Every row comes from one small tree of marks. The marks that hang from a mark follow it in brackets, in the order of their numbers. Every link used is in the known rows. Which tree was each row made from?
In the rows, zero is written as 128.
Known rows
Z_367(Z_324(Z_180(Z_358) Z_847) Z_989): [121 198 126 117 120 196  91 138 116  80  74 144 108 156 104 134 142  93
 127 129 182 147 130  70 110 190 114]
Z_847(Z_324(Z_180 Z_367)): [114 172 113 128 121 167 139 126 106  86  63 159 117 140 124 145 140 135
 156 141 173 152 127 111 109 174 117]
Z_180(Z_324(Z_367(Z_989)) Z_580(Z_334 Z_358)): [144 137 100 197 134 192 108 134 112  79 103 143 124 135 108 153 134 123
 136 136 188 152 174 104  84 192 111]
Z_334(Z_580(Z_180(Z_324(Z_367)) Z_358)): [126  97  90 153 134 200 120 137 116  72  89 126 116 123 134 136 139 119
 152 132 155 147 159 150  65 182 119]
Z_334(Z_580(Z_358(Z_180))): [118 103 106 150 144 189 104 133 127  90 105 111 121 129 110 127 135 140
 147 133 179 162 165 177  50 149 116]
Z_133(Z_180(Z_324(Z_367 Z_847) Z_358 Z_580) Z_486): [153 154 102  91 121 210  89 136  88 102 117 146 121 131 108 166 130 100
 126 154 134 111 139 107 108 212 104]
Z_133(Z_180(Z_324(Z_847) Z_358 Z_580) Z_486): [149 142 107  92 128 209  80 141  88 116 139 142 124 136  99 152 125 114
 128 151 129 120 160 119 104 197 103]
Z_324(Z_180(Z_358 Z_580) Z_367 Z_847): [142 160 117  96 120 198  98 128 117  72  98 139 122 154 115 149 152  68
 119 148 174 132 135  88 118 181 106]
Z_180(Z_324(Z_367(Z_989(Z_847))) Z_358): [151 171 114 128 135 211 109 136 116  98  98 161 139 134 109 145 127  97
 131 130 138 147 124 109 128 199 121]
Z_133(Z_180(Z_324 Z_358) Z_486(Z_446)): [122 123 103  89 137 208 103 138  77 101 114 164 126 137 100 170 116 128
 144 136 131 108 151 148 102 198 112]
Z_847(Z_324(Z_180(Z_358 Z_580(Z_334)) Z_367(Z_989))): [131 176 109 183 127 188 115 129  99  49  79 153 135 124  95 152 146 136
 132 144 204 156 157  85  96 190 103]
Z_367(Z_324(Z_180 Z_847) Z_989): [112 209 119 141 119 175 101 133 119  97  68 147  98 158 110 137 145 109
 135 128 187 144 141  86 109 182 112]
Z_324(Z_180 Z_367 Z_847): [122 181 110 103 124 176 117 125 122  96  68 146 106 161 133 149 146  95
 131 142 166 133 131 120 115 167 114]
Z_324(Z_847): [128 158 119 110 137 159 105 134 123 125 104 137 115 160 124 124 128 114
 129 135 153 144 151 146 122 136 115]
Z_133(Z_486(Z_446)): [109 126 105 112 146 148 111 129  91 120 113 151 116 151 105 164 126 123
 152 134 166 114 157 171 112 151 112]
Z_989(Z_847(Z_324(Z_180(Z_358 Z_580)))): [141 162 121 120 131 205 101 134 103  85 122 141 131 133 102 132 142 115
 138 142 178 162 150 118 103 184 114]
Z_580(Z_180(Z_324(Z_367 Z_847) Z_358) Z_334): [144 161  90 111 137 216  91 135 107  91  76 159 115 153 144 142 124 103
 122 137 144 151 148 143  87 172 120]
Z_324(Z_180 Z_847): [120 169 116 104 131 176 107 130 122 111  87 140 109 165 126 134 141 110
 133 139 160 141 150 129 113 152 113]
Z_604(Z_358(Z_180)): [121 141 112 116 137 192 117 131 125 118  99 140 120 139 111 122 124 170
 142 136 158 149 140 122  92 162 125]
Z_604(Z_358(Z_180(Z_324 Z_580(Z_334)))): [139 137  96 153 130 225 100 127 111 113 111 152 124 144 106 129 119 171
 142 147 169 157 170 123  77 171 117]
Z_989(Z_847(Z_324)): [132 171 117 131 142 167 118 135 111 126 108 146 122 134 117 119 123 145
 147 132 164 165 148 168 111 152 124]
Z_446(Z_486): [116 125 114 129 139 144 105 133 114 134 114 149 119 139 127 145 124 138
 148 130 139 128 137 147 118 155 113]
Z_890(Z_580(Z_358(Z_180(Z_324(Z_367))))): [123 125 109 117 120 217  92 125 126  94  98 152 116 156 124 150 130 130
 155 139 176 168 140 121  72 202 120]
Z_367(Z_324(Z_180)): [110 158 115 125 122 176 109 135 109 101  83 153 102 158 120 143 138 120
 150 133 171 147 139 106  98 176 121]
Z_324(Z_180 Z_367(Z_989) Z_847): [120 201 113 140 126 171 118 125 126  88  60 148 113 149 118 152 151 104
 126 135 172 133 134  95 121 180 108]
Z_580(Z_180(Z_324(Z_367) Z_358) Z_334): [138 130  88 131 141 212 102 137  99  86  82 166 125 143 137 150 123 122
 134 135 137 153 150 140  83 179 122]
Z_367(Z_324(Z_180(Z_580(Z_334 Z_358))) Z_989(Z_847)): [133 177 102 200 135 202  81 138 113  81 103 125  96 136 104 150 150 119
 130 128 225 161 185 113  49 209 115]

Which tree is each row?
[121 122 101 146 134 221  76 130 118 108 110 147 114 161 123 138 121 158
 151 138 184 184 180 159  46 173 120]
Z_890(Z_580(Z_334 Z_358(Z_180(Z_324))))
[138 147  91 162 132 210  98 119 104 101  91 172 124 147 119 161 126 132
 139 146 170 156 160 144  80 177 111]
Z_358(Z_180(Z_324(Z_367) Z_580(Z_334)))
[162 169 100 171 138 218  93 134 106  88 113 157 139 130 100 151 129 101
 119 139 164 149 162 122 107 193 111]
Z_180(Z_324(Z_367(Z_989(Z_847))) Z_358 Z_580(Z_334))
[130 174 119 176 134 189 108 135 116  79 110 124 120 122  96 135 151 135
 143 131 209 168 169 107  77 206 112]
Z_367(Z_989(Z_847(Z_324(Z_180(Z_580(Z_358))))))
[131 139  91 142 139 218 103 127 114  95  72 155 112 150 137 154 120 138
 147 137 178 171 144 151  49 183 126]
Z_580(Z_334 Z_358(Z_180(Z_324(Z_367))))
[129 170 115 173 128 199  90 138 118  80 111 124 102 134  99 147 154 103
 137 126 213 155 163  85  69 220 116]
Z_367(Z_324(Z_180(Z_580(Z_358))) Z_989(Z_847))
[119 125 100 132 120 189 104 129 113 103 101 165 118 150 131 147 136 129
 149 136 142 148 156 124 108 191 115]
Z_890(Z_580(Z_180(Z_324(Z_367))))
[125 130  87 156 147 191 103 137 102 116  95 164 117 149 137 138 121 154
 143 130 137 159 182 165  78 158 120]
Z_580(Z_180(Z_324) Z_334)
[132 167 108 153 128 227  85 125 132  97  97 147 118 140 113 150 137 124
 144 130 183 170 146 124  69 226 119]
Z_890(Z_580(Z_358(Z_180(Z_324(Z_367(Z_989(Z_847)))))))
[144 114 110 147 145 181  89 139 104  95 136 140 135 142 103 135 128 123
 122 141 168 149 180 142 100 141 109]
Z_180(Z_358 Z_580(Z_334))
[139 185 107 177 133 213  77 138 103  78 106 144 114 137  93 149 146 107
 119 132 201 154 172 103  76 196 111]
Z_367(Z_324(Z_180(Z_358 Z_580(Z_334))) Z_989(Z_847))
[116 188 117 106 117 181  99 132 116 107  74 144  92 168 126 136 139  99
 139 135 181 146 136 108 103 169 119]
Z_367(Z_324(Z_180 Z_847))
[136 139 104 137 124 206 106 119 110 101  98 170 129 146 115 158 131 120
 146 143 157 150 137 120 102 193 111]
Z_358(Z_180(Z_324(Z_367) Z_580))
[131 181 106 202 142 193 100 135 111  78 103 124 115 125 101 139 146 149
 137 133 223 174 189 131  54 191 112]
Z_367(Z_989(Z_847(Z_324(Z_180(Z_580(Z_334 Z_358))))))
[132 169 111 120 119 178 107 122 120  86  91 140 111 155 121 153 155  85
 126 148 179 129 146 103 117 177 105]
Z_324(Z_180(Z_580) Z_367 Z_847)
[123 203 107 182 122 179  84 130 111  87  83 142  98 154 101 144 147 113
 122 136 213 147 179  98  86 174 102]
Z_367(Z_324(Z_180(Z_580(Z_334)) Z_847) Z_989)
[136 183 113 133 137 203 110 132 119  77  83 147 130 131 110 156 148  95
 123 132 158 140 128 102 111 202 116]
Z_324(Z_180(Z_358) Z_367(Z_989(Z_847)))
[136 154  99 148 129 207 105 135 118  64  76 137 131 125 113 129 141  96
 126 132 145 138 146 121 103 182 107]
Z_334(Z_580(Z_180(Z_324(Z_367(Z_989) Z_847) Z_358)))
[121 103  93 157 138 204  81 140 112 102 117 138 109 154 134 134 129 154
 148 131 169 171 199 158  51 177 120]
Z_890(Z_580(Z_180(Z_324) Z_334 Z_358))
[128 135  99 170 147 184  87 125 108 109 114 149 124 145 109 146 129 150
 131 139 180 161 181 167  71 147 108]
Z_358(Z_180(Z_580(Z_334)))
[121 197 123 145 127 159  99 137 121 113  85 143 103 151 107 126 131 113
 132 124 179 146 143 106 119 167 115]
Z_367(Z_324(Z_847) Z_989)
[150 115 107 143 136 208  90 138  98 100 133 156 138 150 105 136 119 117
 133 145 153 154 175 131 106 154 113]
Z_180(Z_324 Z_358 Z_580(Z_334))
[152 117 116 116 122 205 108 134 105  86 120 161 140 143 107 148 129  89
 137 145 145 140 133  94 132 185 114]
Z_180(Z_324(Z_367) Z_358 Z_580)
[132 165 101 140 134 195 106 136 125  85  72 140 108 140 134 142 139 108
 133 123 165 151 144 103  85 209 119]
Z_580(Z_180(Z_324(Z_367(Z_989) Z_847)) Z_358)
[130 130 113 134 132 195 107 128 121 107 123 135 125 134  99 126 132 161
 138 142 173 145 152 108  93 173 116]
Z_604(Z_358(Z_180(Z_580)))
[128 191 120 168 143 160 121 136 114 115 100 147 128 123 102 121 127 154
 143 125 171 164 152 144 116 164 118]
Z_367(Z_989(Z_847(Z_324)))
[132 117 122 118 131 195 100 135 108  81 126 143 134 147 101 144 146 104
 132 143 161 142 156  95 113 172 108]
Z_324(Z_180(Z_358 Z_580))
[144 165 104 124 127 203  91 127 111  72  89 139 117 155 121 153 147  83
 111 151 187 138 155 112  97 166 107]
Z_324(Z_180(Z_358 Z_580(Z_334)) Z_367 Z_847)
[124 115  87 153 131 205  91 135 113  87  98 145 106 148 141 149 134 141
 144 135 175 162 180 143  55 192 120]
Z_890(Z_580(Z_180(Z_324(Z_367)) Z_334 Z_358))
[135 181 109 173 132 185 111 125 117  86  99 144 124 128 103 162 159 104
 126 136 176 133 155 104 113 203 105]
Z_324(Z_180(Z_580) Z_367(Z_989(Z_847)))
[139 168  94 190 126 220 112 122 115  90  84 158 127 127  98 146 128 165
 135 143 181 145 156  85  87 200 112]
Z_604(Z_358(Z_180(Z_324(Z_367(Z_989)) Z_580(Z_334))))
[148 155  94 149 128 212  96 136 113  86 100 132 105 133 128 152 131 117
 118 143 178 137 175 134  67 199 112]
Z_133(Z_180(Z_324(Z_367 Z_847) Z_580(Z_334 Z_358)))
[130 169 110 101 131 207  92 125 121 129  84 163 117 168 126 131 119 123
 142 136 147 161 138 148  99 161 118]
Z_358(Z_180(Z_324(Z_847)))
